Each row was made from one small tree. The marks that hang from a mark follow it in brackets, in the order of their numbers. Every link used is in the known rows. Write each row's tree.
Known rows
Z53{Z177 Z673}: [  9.6  67.9 -18.7  16.7  29.1  49.9  15.1 -14.1 -37.8  40.8  13.9 -16.2
  23.3 -66.4 -21.5 -20.3  18.7  14.4  28.9  28.0 -18.0]
Z673{Z53 Z111 Z677}: [ 20.1 -23.4 -21.4  13.5  10.7  23.2  -9.8 -12.7  -0.9  15.7  10.0  28.8
   6.6 -21.9  -6.1   6.0  -9.6 -14.1  17.0  24.4  -2.2]
Z677{Z673{Z53 Z759}}: [ 33.4   2.7 -59.1  -8.6  22.2 -19.0   7.2 -16.0  -9.4  18.7  -3.4  17.2
  66.3 -27.1  -2.1 -36.4  -2.5  -8.2  31.9  -3.5  10.4]
Z673{Z53 Z677 Z759}: [ 32.2 -30.3 -41.0 -22.2  24.0   0.2   4.3 -44.3  -3.5  25.9  15.6   6.7
  62.8 -12.9 -16.2   5.7 -22.7 -13.5  26.7 -17.6  12.6]
Z673{Z53 Z111 Z759}: [ 13.6 -19.9 -36.6   0.3 -10.9  13.5  10.3  13.8   5.3  29.9   4.1  16.4
  37.6  -2.2 -10.1 -11.2 -17.8 -11.6  31.5  19.4   5.5]
Z53{Z177 Z673{Z759}}: [ 11.0  56.5 -37.4 -11.3  15.4  51.1  26.1 -15.6 -26.0  43.6  35.8 -21.1
  47.1 -47.6 -26.7 -23.1   8.6   2.4  40.4  13.8 -11.7]
Z759{Z167}: [ 27.8  20.0  -9.3  -0.9  28.2   9.8 -19.7  -0.1 -16.3  10.3 -10.2  -6.8
  38.0 -67.8   5.0 -12.5  16.7  35.0  33.4  22.3  15.1]
Z53{Z177}: [ 16.9  42.5 -23.1  23.7  39.3  32.5   5.5 -10.0 -34.4  53.2   9.5 -20.1
  21.0 -65.4  -9.8  -8.8  10.7  31.8  24.3  24.7  -5.3]
Z53{Z177 Z673{Z677}}: [ 13.8  53.7 -22.8  -0.6  33.8  58.8   7.9 -41.9 -31.1  29.6  42.0 -11.5
  18.1 -65.1 -25.4 -10.7  15.2  -3.6  27.1  16.7 -16.4]
Z677{Z673{Z111 Z759{Z167{Z591}}}}: [ 44.4  57.1 -41.2 -35.0 -11.5  26.5   3.2  17.9   9.4  -7.9  39.4  16.4
  31.5 -66.5   5.0 -55.3  30.3 -10.9  51.7  37.6  12.5]
Z677{Z673{Z111 Z759}}: [  5.8   8.4 -43.2 -21.8  -9.4  27.2  -5.3  16.3  -2.1  12.0  37.7   9.4
  25.0 -39.2   0.6 -45.0   7.5 -14.7  49.0  28.0   5.8]
Z196{Z673}: [ 10.9 -13.2   8.3 -15.7  38.2  15.3  -7.5   1.7 -19.9  14.3 -15.0  -9.7
   7.1 -60.5  -8.4 -68.0 -10.9  11.7  43.3  18.2  18.2]
Z196{Z673{Z111 Z677}}: [  2.9 -34.6   5.6 -30.1  10.4  50.7 -23.0  -0.7   0.7  -1.8  32.7   8.8
 -28.3 -45.4 -10.4 -58.3 -12.3 -18.5  42.0  31.2  10.6]
Z673{Z111}: [ -1.6   9.8  -1.2  17.6   1.0  39.1 -11.8  21.6 -15.9  28.1   7.1  -0.9
   0.5 -50.0  -1.6 -13.1   5.7  14.8  36.5  45.3   0.3]
Z591{Z167}: [ 27.3  75.2   5.9  17.2  29.1   5.9  20.6  -9.3 -30.1  55.5 -45.0 -22.2
  51.9 -87.0   7.7 -20.9  13.4  40.1  46.6  12.5  10.3]
Z677{Z673{Z53}}: [ 33.0  13.7 -40.3  20.2  36.7 -20.3  -2.0 -12.5 -22.6  16.2 -25.6  23.1
  42.1 -47.5   3.4 -34.3   9.4   4.9  20.2  12.2   3.5]
Z196{Z673{Z53 Z111 Z677 Z759}}: [ 16.4 -60.9 -28.1 -43.8   2.5  28.1  -2.5  -9.3  19.8  -1.7  31.8  26.0
   6.2  -3.9 -16.9 -55.9 -33.9 -43.3  39.2   8.2  14.2]
Z53{Z177 Z673{Z111 Z677}}: [  3.5  48.4 -21.1   2.5   5.0  83.6   3.5 -15.3 -16.7  24.2  58.8   3.7
 -10.7 -52.1 -23.7 -14.2  17.4 -17.4  30.4  41.0 -24.5]
Z196{Z673{Z53 Z677 Z759{Z167}}}: [ 39.1 -53.3 -33.8 -58.6  28.6   5.5 -11.0 -33.2  16.7 -12.8  14.6  19.3
  37.6 -20.6 -14.4 -55.9 -23.0 -24.7  35.9 -13.4  26.0]
Z677{Z673{Z53{Z177} Z111 Z759}}: [ 19.7  16.6 -73.3   2.2   1.4  21.6  11.7   5.7   1.7  27.3  32.2  30.0
  24.9 -17.8  -6.7 -37.2   4.5 -25.8  26.8  25.0  -8.4]
Z591{Z167{Z759}}: [ 41.2  73.0   4.5  12.4  26.6   8.6  -1.8  -7.8 -19.1  52.6 -72.6 -14.5
  56.2 -55.1  32.8 -32.3  34.7  43.7  48.7  -0.9   2.7]

Which tree is each row?
[ 20.2 -12.2 -60.1 -12.0   1.7  44.8   8.8 -20.7  10.4  34.1  55.5  19.2
  18.7  -3.1 -16.3   5.9 -14.9 -29.4  20.5  11.4  -8.4]
Z673{Z53{Z177} Z111 Z677 Z759}
[ 13.0  10.3 -25.7 -49.4 -20.3  64.5 -10.5  -9.5  11.5 -11.2  62.5   8.8
  25.1 -35.8 -15.6 -20.4  12.5 -29.8  46.9  25.3   1.3]
Z53{Z673{Z111 Z677 Z759{Z167}}}
[ 22.1 -40.7 -23.8 -28.1  28.0  -5.2   8.2  -5.6  -2.6  16.4 -17.2   7.6
  41.1 -17.8 -16.2 -64.9 -32.5  -9.8  37.6  -4.2  20.1]
Z196{Z673{Z53 Z759}}
[ 27.0  42.4 -46.0 -43.9  17.5  62.0   4.7 -40.1  -8.0  12.3  64.7  -7.3
  44.5 -51.0 -24.2 -14.7  16.5 -14.1  35.1   7.0  -5.6]
Z53{Z177 Z673{Z677 Z759{Z167}}}
[ 33.1  22.2 -73.7  -2.1  30.6  -2.0  15.6 -18.5 -12.1  34.0  14.7  15.6
  55.8 -29.1  -9.0 -33.7   3.0 -11.4  24.4   0.7  -2.4]
Z677{Z673{Z53{Z177} Z759}}
[ 29.1  11.5 -57.9   5.7  29.0   7.1  24.2 -19.0 -12.6  53.3   3.2  -1.5
  58.7 -19.0 -17.6  -4.1 -13.4   5.4  21.5  -0.8  -0.7]
Z673{Z53{Z177} Z759}
[ 20.1 -17.8 -30.9 -50.7 -14.3  51.3 -23.7  -5.8  18.6  -3.5  65.0   7.0
  21.9 -31.3  -4.5  -3.6   3.0 -15.5  44.6  21.0  14.3]
Z673{Z111 Z677 Z759{Z167}}
[ 21.1   0.9 -38.7  22.5  17.8  42.7   0.0 -16.0  -1.6  32.6  30.0  25.2
  -5.1 -22.5 -11.8   9.5  -4.1 -18.0  10.9  28.4 -15.0]
Z673{Z53{Z177} Z111 Z677}
[ 49.3  31.9 -23.6 -52.4 -13.9  49.1  -2.1  -6.6  18.3  -1.0  63.0   4.5
  28.0 -56.6  -6.0 -14.6  12.9 -17.3  48.7  27.2  15.9]
Z673{Z111 Z677 Z759{Z167{Z591}}}
[  0.6  20.3  -2.2  -6.9  -3.4  61.9  -7.6 -10.5 -15.6   5.2  37.3   6.5
  -0.2 -50.9 -16.8 -16.9  12.5 -17.7  40.4  37.6 -10.6]
Z53{Z673{Z111 Z677}}
[ -2.5  62.1 -17.5  19.9   2.1  71.8  10.9  10.1 -23.6  35.4  31.0  -0.6
  -5.5 -56.2 -19.7 -24.9  21.6  -1.2  32.7  51.8 -25.9]
Z53{Z177 Z673{Z111}}
[ 32.1  -3.6 -60.2 -20.0  -8.0   3.1  -9.8  13.5  16.8  -6.8  18.7  40.0
  38.5 -20.1   4.3 -40.2   9.9 -20.9  32.7  24.6   7.9]
Z677{Z673{Z53 Z111 Z759{Z167}}}
[ 41.8  -7.2 -44.7 -16.8  17.6 -14.4   2.7 -10.4   1.8  16.7 -13.7   9.6
  74.0 -21.7  -3.6  -8.7  -6.7   7.5  27.5  -2.4  17.4]
Z673{Z53 Z759{Z167}}
[ 15.2  15.8 -21.7 -40.3  11.0  41.5   7.3 -37.8 -17.6  14.1  39.3 -12.6
  51.9 -42.8 -23.3 -17.0  -0.1 -14.9  47.8  -1.8   3.0]
Z53{Z673{Z677 Z759}}
[ 10.4 -14.0 -20.7  11.6  21.2  32.7   3.1  17.4  -2.8  24.1  -3.1  23.2
 -21.4 -27.9 -14.0 -62.2 -13.9 -13.3  22.5  35.7  -5.8]
Z196{Z673{Z53{Z177} Z111}}
[  2.0   8.9 -21.8 -36.8 -17.5  64.8   3.6 -14.3  -2.9   8.8  58.9   0.8
  21.6 -31.1 -23.3 -18.9  -0.3 -29.9  50.0  21.4  -3.7]
Z53{Z673{Z111 Z677 Z759}}
[ 42.9  13.5 -61.5  -7.1  24.6   5.4  12.7 -15.7  -0.3  31.2   5.9  10.3
  63.9 -23.1 -10.6  -5.7  -0.7   6.0  17.2   2.4   4.9]
Z673{Z53{Z177} Z759{Z167}}
[ 28.0 -22.3 -27.2  -8.4  53.2  21.0   1.0 -35.2  -8.4  19.0   9.0  15.1
   3.1 -36.8 -18.4 -47.8 -17.5 -14.5  18.9   2.3   3.4]
Z196{Z673{Z53{Z177} Z677}}
[ 61.2  39.0 -24.9 -54.3  16.8  24.4   4.8 -34.8   1.0   2.8  42.2  -9.4
  60.9 -67.2  -7.2 -13.8  11.5   0.1  47.2  -0.9  24.6]
Z673{Z677 Z759{Z167{Z591}}}
[  3.7 -47.6 -11.5 -58.7  -2.6  53.2 -12.6  -3.3  14.4   0.0  54.6   2.4
  -5.4 -25.7 -17.2 -63.2 -24.6 -33.4  54.5  16.6  18.2]
Z196{Z673{Z111 Z677 Z759}}
[ 32.3  18.5 -48.5 -36.9  13.4   4.7 -14.2  -7.4  -5.0  -2.2  22.9   4.4
  57.0 -55.6   6.5 -44.9  17.3   3.3  45.0   7.6  17.0]
Z677{Z673{Z759{Z167}}}
[ 19.7 -35.6 -41.8 -19.0  -6.3  27.0  -0.2 -14.4  13.2  18.2  35.5  21.6
  30.5   0.5 -13.6   3.0 -21.7 -30.0  29.2   7.6   5.2]
Z673{Z53 Z111 Z677 Z759}
[ -3.0  49.3 -36.1 -10.0 -12.4  74.6  20.0   8.7 -14.1  35.7  51.8  -6.6
  16.3 -35.9 -25.1 -27.9   9.3 -14.7  42.9  37.8 -19.6]
Z53{Z177 Z673{Z111 Z759}}
[ 12.2 -46.5 -23.6 -24.9  -1.0  16.9   3.8  16.6  12.4  10.4   2.4  20.6
  10.7  -5.0 -13.8 -66.8 -29.1 -26.7  40.2  19.3  13.8]
Z196{Z673{Z53 Z111 Z759}}
[ 30.2 -33.6 -44.4 -38.2  38.4  23.5  10.4 -37.9   4.7  22.1  31.3   8.5
  25.9 -18.6 -24.0 -50.9 -29.0 -27.8  28.9 -11.3   9.8]
Z196{Z673{Z53{Z177} Z677 Z759}}
[ 35.6  -3.9 -62.3 -12.9  33.5  18.5  15.2 -46.5  -5.4  42.1  35.2   4.7
  53.8 -16.6 -19.9  10.0 -18.1 -12.2  18.3 -14.2   0.3]
Z673{Z53{Z177} Z677 Z759}
